Each row was made from one small tree. Brackets hold a mark, then the marks that hang from it, in alphabetical order. Every link used is in the known rows. Write each row's tree.
Known rows:
[rubor dolu [tedib sebi]]: [  2.4  16.0  32.2   6.0  21.1  31.9  61.1   6.6  11.0 -54.6  36.8   0.9
  17.6 -14.3 -35.7  13.6 -35.0 -28.2  10.7 -24.2 -22.1 -10.3  -1.9  -5.2
  16.4]
[pimes [zelere suvo]]: [  8.6 -23.1  67.7  -2.3 -52.6 -13.7   5.2  23.1  13.0  68.4   2.1   6.0
   5.6  -0.6 -45.0  -7.4 -30.1  19.4  40.7   2.6 -25.8  34.4 -23.9  20.7
  -0.6]
[sebi tedib]: [ 12.5 -24.3 -38.5   3.6 -34.7 -27.8  -3.5 -39.4   2.8  28.4  -8.8   2.9
  -7.5   0.9   0.9  -8.4  32.8  16.2   4.9  -3.0 -11.0   3.3  -7.3  24.4
 -16.7]
[pimes tedib zelere]: [  5.1  -6.4  26.9 -34.8 -46.2  -1.0  12.8  24.6   0.0  29.3  14.7  -3.3
  -7.9  15.2 -42.2  -6.3  -9.7 -20.1  15.8   3.4 -11.4  14.8   3.8   4.6
 -22.5]
[sebi [tedib nufo [rubor dolu] vopo]]: [ -9.4 -11.8 -55.4 -22.1 -24.7 -15.6  19.0 -15.8   1.9  16.3 -24.1 -10.0
   3.2 -15.8  18.9  -5.5   0.9   2.2   4.9   0.1  20.0   6.2 -25.6  83.8
 -52.4]
[vopo [tedib pimes sebi]]: [-10.9  -5.6 -46.7   2.2 -23.2  22.0  50.1 -70.6   7.2  28.1  41.3   5.1
  24.0  -2.8  13.5  -2.2  33.4   2.0 -45.2  11.4  -1.7   0.9 -23.3  26.7
  -8.2]
[tedib nufo [pimes zelere] [rubor dolu]]: [ -6.5 -28.6   8.2 -47.3 -44.0  56.7  29.8  31.9  -8.0  -3.0  -2.0  -3.1
  17.1  -7.6  13.2  -1.5 -42.9  -6.8  20.7  33.9  28.1   9.9 -32.6  56.9
 -15.3]
[rubor [tedib [pimes [zelere suvo]]]]: [ 18.7  -0.3  30.1  -4.1 -40.6  42.8  26.3  13.1  36.1   3.5  14.3  13.4
   6.3 -15.9 -27.4  38.2  -9.8  18.9   7.6  13.8   3.8  12.5 -35.4 -19.4
   6.4]
[tedib nufo pimes rubor vopo]: [-23.5  13.0 -55.1 -52.8 -23.3  58.6  28.5   5.1  12.2  -6.9  -4.7 -16.3
   6.3 -23.9  38.3  20.0 -15.2   0.7 -28.9  29.5  75.3   8.2 -51.5  72.3
 -49.8]
[dolu rubor]: [  2.0 -14.2  14.6  10.1  10.2  26.8  37.5   5.0 -18.5 -23.2  -1.8 -12.9
  -0.3   3.0 -16.1  -8.0 -18.5 -19.1   8.3 -15.0 -24.6  -5.8  24.0   8.4
  15.6]
[zelere [goru tagu] suvo]: [ 14.9 -32.6  39.3  -8.4 -26.8  22.0  23.4  31.9  -0.1   3.0 -47.9  16.9
  11.7  12.0   3.6  27.6  -6.6  63.0  26.9 -36.1 -35.1 -31.3  20.1  53.6
   1.8]
[tedib nufo sebi]: [-14.1  32.5 -33.7 -16.8  16.4  12.8  44.3 -19.1  11.2   3.2  28.1 -17.4
  -0.3 -21.0 -15.0  -5.4  -7.5  -3.9 -15.1 -21.7  18.0  10.8 -23.4  45.5
 -23.0]
[sebi [tedib rubor]]: [ 13.9 -22.3 -15.4  -7.0 -47.9 -32.6 -21.5 -26.5  -6.5  20.5 -22.4  19.9
  -7.4   2.1  12.9 -11.2  20.8   8.7   3.1  18.9   4.3  -5.4 -11.1  31.8
 -12.5]
[sebi [tedib [pimes zelere] vopo]]: [  0.6 -29.5 -52.0 -17.1 -61.0  11.0  25.4 -54.7  15.2  47.6  12.5 -14.5
  -2.5 -11.0  -4.1  -6.3  22.6  17.4  -0.1  -4.2   2.7  28.0 -40.6  50.0
 -35.3]
[tedib pimes rubor]: [  7.5 -17.8  12.5 -30.7 -46.4  44.6  -9.0   0.8 -11.3 -19.6   5.1  18.7
   3.8   8.0  24.2   3.2  -5.8  -6.3 -13.9  47.8  34.9 -13.4 -16.8   6.6
  12.7]
[vopo [tedib nufo rubor sebi]]: [-19.8  19.4 -39.4  -5.6  -7.6 -15.0  31.3 -35.5   4.5  29.9   0.7  15.7
  21.8 -16.6  29.0  -1.3  13.4   1.0 -40.2  19.7  20.2  -2.2 -29.7  59.3
 -31.5]
[goru tagu [tedib sebi] [zelere suvo]]: [ 26.3 -21.0  38.5 -13.6  -9.4 -25.8  20.5  12.7  33.1  14.8  27.3 -41.1
   3.5  12.5 -26.2 -44.8 -15.6  30.6  49.7 -55.8 -32.2 -26.0  23.7  39.2
 -10.3]
[sebi [tedib [rubor dolu] vopo]]: [ -3.0 -20.6 -26.5 -13.0 -33.5 -20.6   7.9 -26.1  -6.5  11.2 -13.7   0.6
   3.0  -4.9  11.3 -13.7   1.2  -6.2   5.3   2.0   3.9   0.3 -15.4  61.0
 -29.8]
[goru tagu [zelere suvo]]: [ 13.9   4.4  38.4 -20.3 -15.5 -18.2  24.5  42.4  37.4  12.1  16.1  -9.0
  15.0  11.6  -7.5  14.0 -16.4  30.3  39.0 -37.8 -25.2 -44.9  27.6  51.2
 -30.7]
[pimes [tedib nufo rubor]]: [  1.9  12.4 -17.0 -48.1 -21.7   5.0   2.3  39.5  -6.3 -15.5 -11.1   2.0
  -8.8  14.3   0.6  11.5   2.0 -24.9 -10.9  27.3  36.6 -19.3  12.2  23.4
 -37.2]
[zelere goru]: [  1.0 -24.9  -8.0 -13.0   1.4  21.5  16.6  -1.9  -7.9 -28.3 -36.4  11.9
  -3.8  -2.2  30.2  16.0   2.1  20.9  11.3 -27.9 -21.6 -15.0   8.1  17.1
  10.5]
[dolu [rubor [tedib nufo vopo]]]: [ -5.3  18.6 -10.7   5.1  24.6  43.2  64.2  16.7  12.7 -33.7  -9.2 -19.6
   1.1 -26.8 -16.1  26.1 -25.1 -10.3  -2.0 -23.8   0.2   1.4  -4.1  21.4
 -14.0]
[pimes zelere]: [ -1.7  -8.1  37.2  -6.3 -28.5  -6.5   3.2   8.4   5.4  41.8   1.9   1.8
   1.3  -8.8 -23.8 -11.9 -24.3   5.6  24.1  -3.9 -16.5  30.0 -22.1  11.8
  -3.8]
[rubor dolu [tedib nufo]]: [ -0.7  10.2  -2.2  -0.5  27.5  32.3  52.1  39.2  19.7 -47.0  -4.0  -8.1
  18.5 -21.9 -10.2  33.1 -30.8  -8.2  20.2 -13.1  -3.0  -6.2  -5.5   9.3
 -12.1]
[tedib rubor sebi]: [ -2.6  22.9  39.8 -19.6 -14.4  -1.4   2.8 -14.3 -13.8 -15.2  24.0  22.0
  -0.6  -3.1  -8.2 -20.3 -24.0 -26.4 -18.0  12.2  17.0 -10.0 -14.6  23.3
  14.1]
[vopo [tedib nufo]]: [-18.2   3.3 -67.1   7.6   2.6 -14.3  29.3 -25.2  14.7  40.8 -16.6   0.5
  22.1 -14.4  34.4  12.6  29.8  19.3 -28.1  10.7   8.2   4.6 -19.0  43.0
 -41.6]
[vopo [tedib nufo pimes sebi]]: [-17.7   3.2 -75.9  -5.9 -14.0  26.8  61.6 -60.7  15.5  32.7  30.7  -5.2
  24.2 -14.0  21.3   5.6  33.3  10.9 -45.4   9.4  14.5   5.8 -33.6  49.5
 -30.6]
[tedib nufo pimes sebi vopo]: [-30.0  31.0 -79.5 -42.3  -1.0  72.2  83.6 -46.2  24.9   1.4  57.3 -43.5
   5.5 -31.4  -4.7   6.7  -4.4  -5.2 -40.1 -20.7  49.3  23.8 -55.1  74.5
 -46.8]

Write each row's tree:
[-15.7  -0.8  -2.4   3.3  -9.4 -12.6  34.7 -37.7 -11.4  11.6  16.2  20.5
  30.0  -0.9  17.6 -15.8   0.1 -19.5 -27.7  15.9  -8.5 -12.0  -9.5  42.9
  -5.1] -> [vopo [tedib [rubor dolu] sebi]]
[ 13.3 -27.0  15.0 -18.1 -11.4 -35.8  30.5 -11.9  48.0  28.6  47.6 -52.1
  -8.9  -2.9 -29.3 -49.3 -21.3  -5.2  50.1 -41.8 -18.7  15.0 -10.7  27.9
 -12.3] -> [goru [tedib sebi vopo] [zelere suvo]]
[ 23.4 -49.9  38.8  -3.9 -22.7  16.3  20.9  10.9  -3.8   4.8 -39.7  -5.5
   4.3  12.7  -9.6 -13.4  -5.5  63.3  34.7 -48.8 -40.2 -18.3  17.4  44.9
  16.2] -> [zelere [goru tagu [tedib sebi]] suvo]
[  2.2   3.1  -0.2   3.5   5.0  65.2  64.9   1.1   8.1 -41.1  10.1 -15.4
   2.6 -16.1 -18.1  23.9 -19.3 -15.0  -7.2 -13.9  -4.5  -2.8  -2.4   3.2
   5.1] -> [dolu [rubor [tedib pimes vopo]]]
[ 10.9 -36.8  27.8 -16.7 -64.4  42.6  20.5  -1.4  11.0  40.0  25.7  -1.4
   7.8   5.5 -24.7   1.7  -9.6  17.8  17.4  18.3  -4.3  23.2 -27.7  10.6
   6.7] -> [tedib [pimes [zelere suvo]]]
[-15.2 -20.8 -51.1 -12.8 -23.3  24.1  37.3 -16.9  -1.5  13.6  -8.0   8.1
  33.3  -4.1  47.9   9.0  12.5   3.2 -25.1  38.8  19.9  -8.8 -20.9  54.5
 -28.5] -> [vopo [tedib nufo pimes [rubor dolu]]]
[-13.8 -13.6 -40.3 -17.0 -43.3  14.3  24.9 -20.3   8.8  47.2 -11.7  14.3
  25.3 -13.0  40.4   9.5  13.7  17.7 -25.9  42.0  24.8   9.8 -42.1  53.9
 -34.6] -> [vopo [tedib nufo [pimes zelere] rubor]]
[ -9.1   5.7   1.5 -45.6 -16.9  12.6  20.8  29.9 -14.5 -29.2   8.3  -7.2
   1.1  18.5  -8.2   1.1 -16.7 -48.0  -7.9  12.4  20.1 -19.1  17.8  29.2
 -32.6] -> [pimes [tedib [rubor dolu] vopo]]
[-14.5  23.9 -57.9 -44.2  -1.9  15.3  35.7  19.5  11.4  -2.9   5.6 -28.9
  -7.6   1.5  -9.3  17.3   8.0 -20.9 -19.0  -5.8  33.5  -0.2   1.5  39.1
 -62.6] -> [pimes [tedib nufo vopo]]
[-33.2  54.4 -27.6 -41.4   8.3  12.8  40.3  -9.9   9.4  -2.1  14.3 -12.7
   1.9 -35.0   5.4  -3.4 -32.9 -19.6 -32.5  -6.4  57.3  12.1 -49.5  88.7
 -48.3] -> [tedib nufo rubor sebi vopo]
[  7.2  13.5  26.2  13.7  15.3  39.3  59.5  -1.7   0.9 -41.7  16.5  -4.2
   0.0 -13.7 -35.9   9.8 -24.0 -21.7  -2.4 -23.8 -22.2  -7.3   9.0  -4.6
  21.1] -> [dolu [rubor [tedib sebi]]]
[ 15.8 -17.8  22.3  -4.0  -0.8  -1.8 -36.7  24.1 -19.6 -13.0 -48.7 -14.7
   2.5  10.2  16.8 -41.2  -6.6  36.1   8.2  -8.5  10.6 -23.4  18.4  20.0
  -0.3] -> [goru tagu [tedib rubor]]
[-21.4   0.8 -16.0 -40.0 -32.8  71.7  78.1 -55.3  13.4  10.3  56.1 -21.6
   4.4 -22.6 -17.5  -5.7 -19.7  -3.1 -17.6 -33.8   4.3  29.8 -52.1  58.6
 -12.1] -> [tedib [pimes [zelere goru]] sebi vopo]
[-20.4  18.9 -37.9 -29.0 -13.7  65.5  67.6 -60.7  13.4  -5.2  72.6 -28.4
   5.2 -15.9 -15.8  -5.0  -4.1 -17.9 -39.6 -17.2  26.7  15.7 -40.4  41.4
 -14.7] -> [tedib pimes sebi vopo]
[-13.8  61.2 -30.6 -10.6  23.4  27.4  57.8  -5.9  44.5 -18.0  19.6 -12.2
   2.2 -46.0 -18.3  36.6 -14.1   0.7 -25.4 -25.8  31.6  13.3 -46.2  27.8
 -36.1] -> [rubor [tedib nufo sebi vopo]]
[ -9.6  -3.6 -24.2  -8.3 -35.8  16.7  31.9 -57.4  -1.9  19.4  28.3  22.2
  24.5  -1.4  26.1  -4.7  21.5  -5.1 -47.5  33.1  13.6  -8.5 -27.0  33.6
  -4.7] -> [vopo [tedib pimes rubor sebi]]
[ -0.3   9.7 -10.2 -14.1  10.7  72.8  83.8   3.9  20.9 -55.0  43.0 -13.9
  20.8 -21.8 -23.7  26.2 -27.3 -16.8   2.4 -14.5   3.1  -4.5 -19.4  15.6
  -0.7] -> [rubor dolu [tedib nufo pimes sebi]]
[  4.5  33.4 -26.4 -15.2  -3.1  58.5  54.4 -11.4  37.3 -27.6  32.5  -1.7
   3.3 -30.6 -16.0  37.8  -0.1   7.0 -22.7  -2.7  28.7   3.1 -39.9   2.3
  -9.3] -> [rubor [tedib nufo pimes sebi]]
[ 25.9 -59.5  35.3  -1.7 -23.9  13.1   6.7  27.2  -3.4   6.4 -60.7  -4.3
   4.7  15.4   3.1  -4.9  -2.2  71.1  41.9 -39.6 -37.7 -19.8  21.5  38.7
  11.8] -> [zelere [goru tagu tedib] suvo]
[-12.0 -15.3 -16.5  -7.6 -29.0  24.1  46.4 -50.0 -10.2   6.0  33.1  16.9
  32.6   3.0  22.0 -10.6   7.8 -16.9 -34.9  27.6   1.3 -12.6 -17.1  40.2
  -0.3] -> [vopo [tedib pimes [rubor dolu] sebi]]
[  0.4 -34.6 -40.3 -23.7 -53.3  15.8  19.5 -38.2  -5.3   6.1   3.2  -4.0
   5.2  -0.6  16.2  -8.5   8.7  -3.6  -2.1  13.9  13.6  -0.1 -23.3  58.7
 -24.8] -> [sebi [tedib pimes [rubor dolu] vopo]]
[-18.3 -21.0  24.0 -44.0 -46.3  57.8  35.8   7.3  -7.5  -3.4  19.0  -8.4
  19.5  -7.6   5.3  -8.1 -50.5 -24.2   6.2  21.1  23.3  15.8 -38.8  57.3
 -14.8] -> [tedib [pimes zelere] [rubor dolu] vopo]
[ -2.8   8.4 -20.7  -3.3  10.8  68.6  72.5   8.4  14.0 -37.8   2.5 -22.5
   3.4 -24.2 -12.8  29.5 -19.6  -8.8  -7.7 -15.4   6.5   1.4  -9.6  19.6
 -10.6] -> [dolu [rubor [tedib nufo pimes vopo]]]
[-16.3   4.7 -53.0 -16.9 -26.7  21.6  43.2 -47.3   6.2  23.9  17.3  11.9
  24.2 -12.7  33.5   3.3  21.1   3.5 -47.9  31.2  29.4  -2.5 -37.5  56.8
 -26.6] -> [vopo [tedib nufo pimes rubor sebi]]
[ -1.1  12.8   9.4  10.9  18.7  39.7  56.2  10.0   7.1 -37.0  -1.4 -12.3
   0.8 -19.0 -21.4  20.3 -25.1 -16.6  -2.1 -22.0 -11.0  -2.1   2.9   5.6
   1.4] -> [dolu [rubor [tedib vopo]]]
[-18.7  37.5 -15.0  -9.4  36.9  41.9  87.3   9.5  27.7 -45.1  30.5 -23.4
  19.5 -36.9 -26.1  24.5 -41.5 -23.3  -0.2 -37.2   6.0   5.5 -26.2  40.9
 -27.4] -> [rubor dolu [tedib nufo sebi vopo]]
[-11.1  29.5 -23.5 -38.3  -7.8  14.9  45.1 -13.5   2.9 -10.2  46.6 -21.1
  -8.3   8.7 -35.1  -2.3   3.3 -40.7 -28.7 -16.8  14.3  -4.1   5.5  25.2
 -34.6] -> [pimes [tedib sebi vopo]]
[  2.5   2.1  20.6 -34.9 -41.9  50.5  19.7 -32.2 -12.4 -22.9  48.3  16.3
   3.3   2.3  -1.9 -13.5 -12.9 -22.6 -27.9  28.9  30.3 -10.8 -25.8  19.1
  21.3] -> [tedib pimes rubor sebi]
[-17.8  38.3 -52.5 -47.0   1.1  19.8  55.6  -3.7  11.1  -5.6  35.7 -31.2
  -8.1  -2.2 -27.3   5.3   3.4 -32.3 -29.1 -18.9  30.3   1.5  -4.9  47.7
 -56.5] -> [pimes [tedib nufo sebi vopo]]
[-22.0   7.9 -31.2  -5.3  -1.2  -7.4  45.7 -28.1  -3.0  16.6   5.6  10.5
  30.6 -12.0  25.3  -7.3  -0.3 -10.4 -28.2  13.7   7.4  -6.2 -19.7  65.7
 -27.4] -> [vopo [tedib nufo [rubor dolu] sebi]]
[ 15.8 -42.8 -34.4 -10.2 -68.1   5.5  10.1 -47.8   6.6  43.7   8.7  -0.5
  -3.8   0.4  -5.9 -10.0  28.3  21.3   9.5   6.8  -9.7  17.6 -25.7  27.6
 -13.6] -> [sebi [tedib [pimes zelere]]]
[ 23.8 -64.8  13.9  -2.8 -41.6  17.4  -9.5  -7.7   3.3  32.7  -1.1 -31.0
  -5.6   8.4 -18.1 -45.5  -0.8  23.4  33.9   7.8  -6.6  33.3 -17.5 -13.4
  19.3] -> [goru [tedib [pimes [zelere suvo]]]]
[  7.3 -24.7   1.8 -30.1  -2.7 -38.5  -9.9   9.4  30.4  -4.0   4.2 -37.8
 -13.0  -5.5  22.7 -44.3 -22.6 -14.6  41.7 -13.5   8.9   0.1  -6.8  17.6
 -18.3] -> [goru [tedib rubor vopo] zelere]
[ -9.7  31.2  -0.9 -48.7 -20.8   9.2  26.4  -0.9  -6.6 -18.3  33.5  -3.3
  -7.6  10.4 -22.8  -4.9  -8.5 -48.2 -30.7   4.6  29.4 -13.0   1.4  32.3
 -30.1] -> [pimes [tedib rubor sebi vopo]]
[ 26.8 -73.2  31.5   0.2 -30.4   2.7   2.5  14.5   1.3  13.7 -49.3  -2.1
  -4.8  12.5  -0.3 -10.6  -2.3  48.8  49.0 -21.6 -36.9   2.4   7.5  15.5
  25.4] -> [zelere [goru tedib] suvo]
[ 17.5 -25.8   3.1 -16.1   5.5 -33.9  13.5 -19.9  31.2  -2.8  43.6 -42.9
 -15.0   0.8  -9.5 -57.3  -9.8 -15.6  43.8 -36.9 -21.9   1.2   5.1  -3.9
   5.7] -> [goru [tedib sebi] zelere]
[-15.2  14.3 -26.8 -54.6  -7.9  17.2  31.8  40.1  -6.3 -24.6  -2.8 -17.5
   1.5   7.5  -1.0   9.4 -17.2 -39.7  -8.4  10.3  36.2 -13.7   7.7  52.6
 -54.4] -> [pimes [tedib nufo [rubor dolu] vopo]]
[ 12.0 -37.0   8.4 -15.8   1.1  19.8  -8.6  15.3 -21.3 -37.3 -70.5   1.6
  -2.2   4.9  42.1 -12.9  -2.2  46.4  17.3 -33.6 -14.0 -31.5  21.3  31.2
  10.2] -> [zelere [goru tagu [tedib rubor]]]
[-15.7  23.7 -20.6  -6.7  34.5  37.6  67.3  32.3  27.9 -42.8  -0.1 -21.7
  20.3 -33.0  -8.5  36.9 -36.5 -11.5  10.3 -23.6   9.4   3.0 -20.1  32.2
 -33.3] -> [rubor dolu [tedib nufo vopo]]
[ 31.2 -54.6  27.7  -8.3 -20.8 -45.9  -5.0  18.2  39.4  26.8  13.6 -35.9
 -10.2  12.2 -12.8 -41.0 -11.0  10.2  70.2 -17.5 -27.9   3.4  10.0  -3.4
   3.2] -> [goru tedib [zelere suvo]]
[-15.4  18.5  10.1 -31.4   7.6  15.7  39.2  10.5 -14.0 -27.6  16.6  -0.8
  12.0 -12.5  -2.7 -17.1 -43.5 -30.5  -0.3   0.8  21.7  -7.5 -14.9  65.3
 -11.3] -> [tedib nufo [rubor dolu] sebi]
[ -3.5  38.4 -15.7 -12.6  -4.9  59.3  58.8 -28.2  37.6 -28.3  46.8  -5.8
   4.6 -30.9 -21.3  33.2  -5.5  -5.2 -32.3 -11.8  25.3   7.3 -44.2   2.3
  -8.8] -> [rubor [tedib pimes sebi vopo]]
[ -0.5   0.5  -9.0 -47.5 -15.0  11.9  16.7  47.1 -14.7 -29.2  -6.1  -3.5
   0.2  18.7  -3.2   5.8 -11.5 -36.4   2.0  21.5  23.6 -23.1  22.0  29.9
 -32.7] -> [pimes [tedib nufo [rubor dolu]]]
[-26.9  -3.5 -43.7 -52.2 -13.7  68.9  49.1  16.3   0.2 -25.8   2.3 -24.2
  18.5 -17.5  32.2  11.4 -34.1 -15.5 -10.8  21.1  57.6   2.8 -37.2  81.3
 -43.5] -> [tedib nufo pimes [rubor dolu] vopo]
[ 28.5 -69.8  25.5  -9.6 -38.1  38.6  15.0  18.6  -2.5   2.5 -49.3  -6.9
   6.2  18.3   6.4  -1.6   3.2  73.0  36.5 -30.8 -31.1 -20.0  16.3  36.9
  15.5] -> [zelere [goru tagu [tedib pimes]] suvo]
[ 20.6 -18.5  25.3 -26.0  -1.2 -28.7 -19.6  33.7  15.7 -17.8 -16.1 -26.2
  -0.9   9.9  25.5 -39.6 -17.2  21.2  41.6 -27.2  -4.4 -40.9  27.8  28.2
 -15.4] -> [goru tagu [tedib rubor] zelere]
[-18.8  -6.7 -36.9  -2.1  -3.4 -12.2  25.9  -4.6  -3.2  18.9 -24.5  12.3
  30.3  -8.5  43.4   4.4   4.8   1.1 -17.3  26.7  10.7  -8.1 -13.5  56.9
 -33.4] -> [vopo [tedib nufo [rubor dolu]]]
[ -7.7  28.4  -7.2   2.9  26.6  46.1  78.4   0.7  12.7 -35.7  12.1 -21.0
   1.0 -29.2 -28.9  17.6 -28.3 -18.3  -9.6 -33.3  -2.3   3.3  -8.5  27.8
  -9.6] -> [dolu [rubor [tedib nufo sebi vopo]]]
[-15.1 -24.0 -65.5 -11.2 -30.7  26.5  48.7 -33.9  15.6  45.4 -10.4   1.3
  24.4 -15.3  38.5  17.4  26.5  32.0 -19.9  11.5   2.2  13.8 -35.2  52.3
 -34.8] -> [vopo [tedib nufo [pimes [zelere goru]]]]
[ 29.4 -35.2  33.4 -10.8 -12.2 -30.2   0.8  35.9  33.4  16.8  -2.9 -39.0
   3.9  16.4  -8.4 -32.9 -10.9  41.8  59.9 -42.5 -28.7 -27.8  29.8  29.9
 -16.4] -> [goru tagu tedib [zelere suvo]]
[ -7.5 -21.9 -11.4  -8.0 -52.6   9.5  13.6 -30.3   0.8  42.3  -1.0  24.6
  25.4  -1.8  32.4   1.3  14.2   9.2 -25.5  44.6   9.0   4.2 -32.2  30.5
 -12.4] -> [vopo [tedib [pimes zelere] rubor]]
[  6.1 -26.4 -20.9 -19.3   9.9 -33.4   8.3  -3.6  40.2   4.3  17.4 -54.9
 -13.1  -7.2  10.6 -41.9 -10.6  -7.2  43.6 -35.1  -6.2   8.9  -2.9  10.5
 -22.4] -> [goru [tedib vopo] zelere]
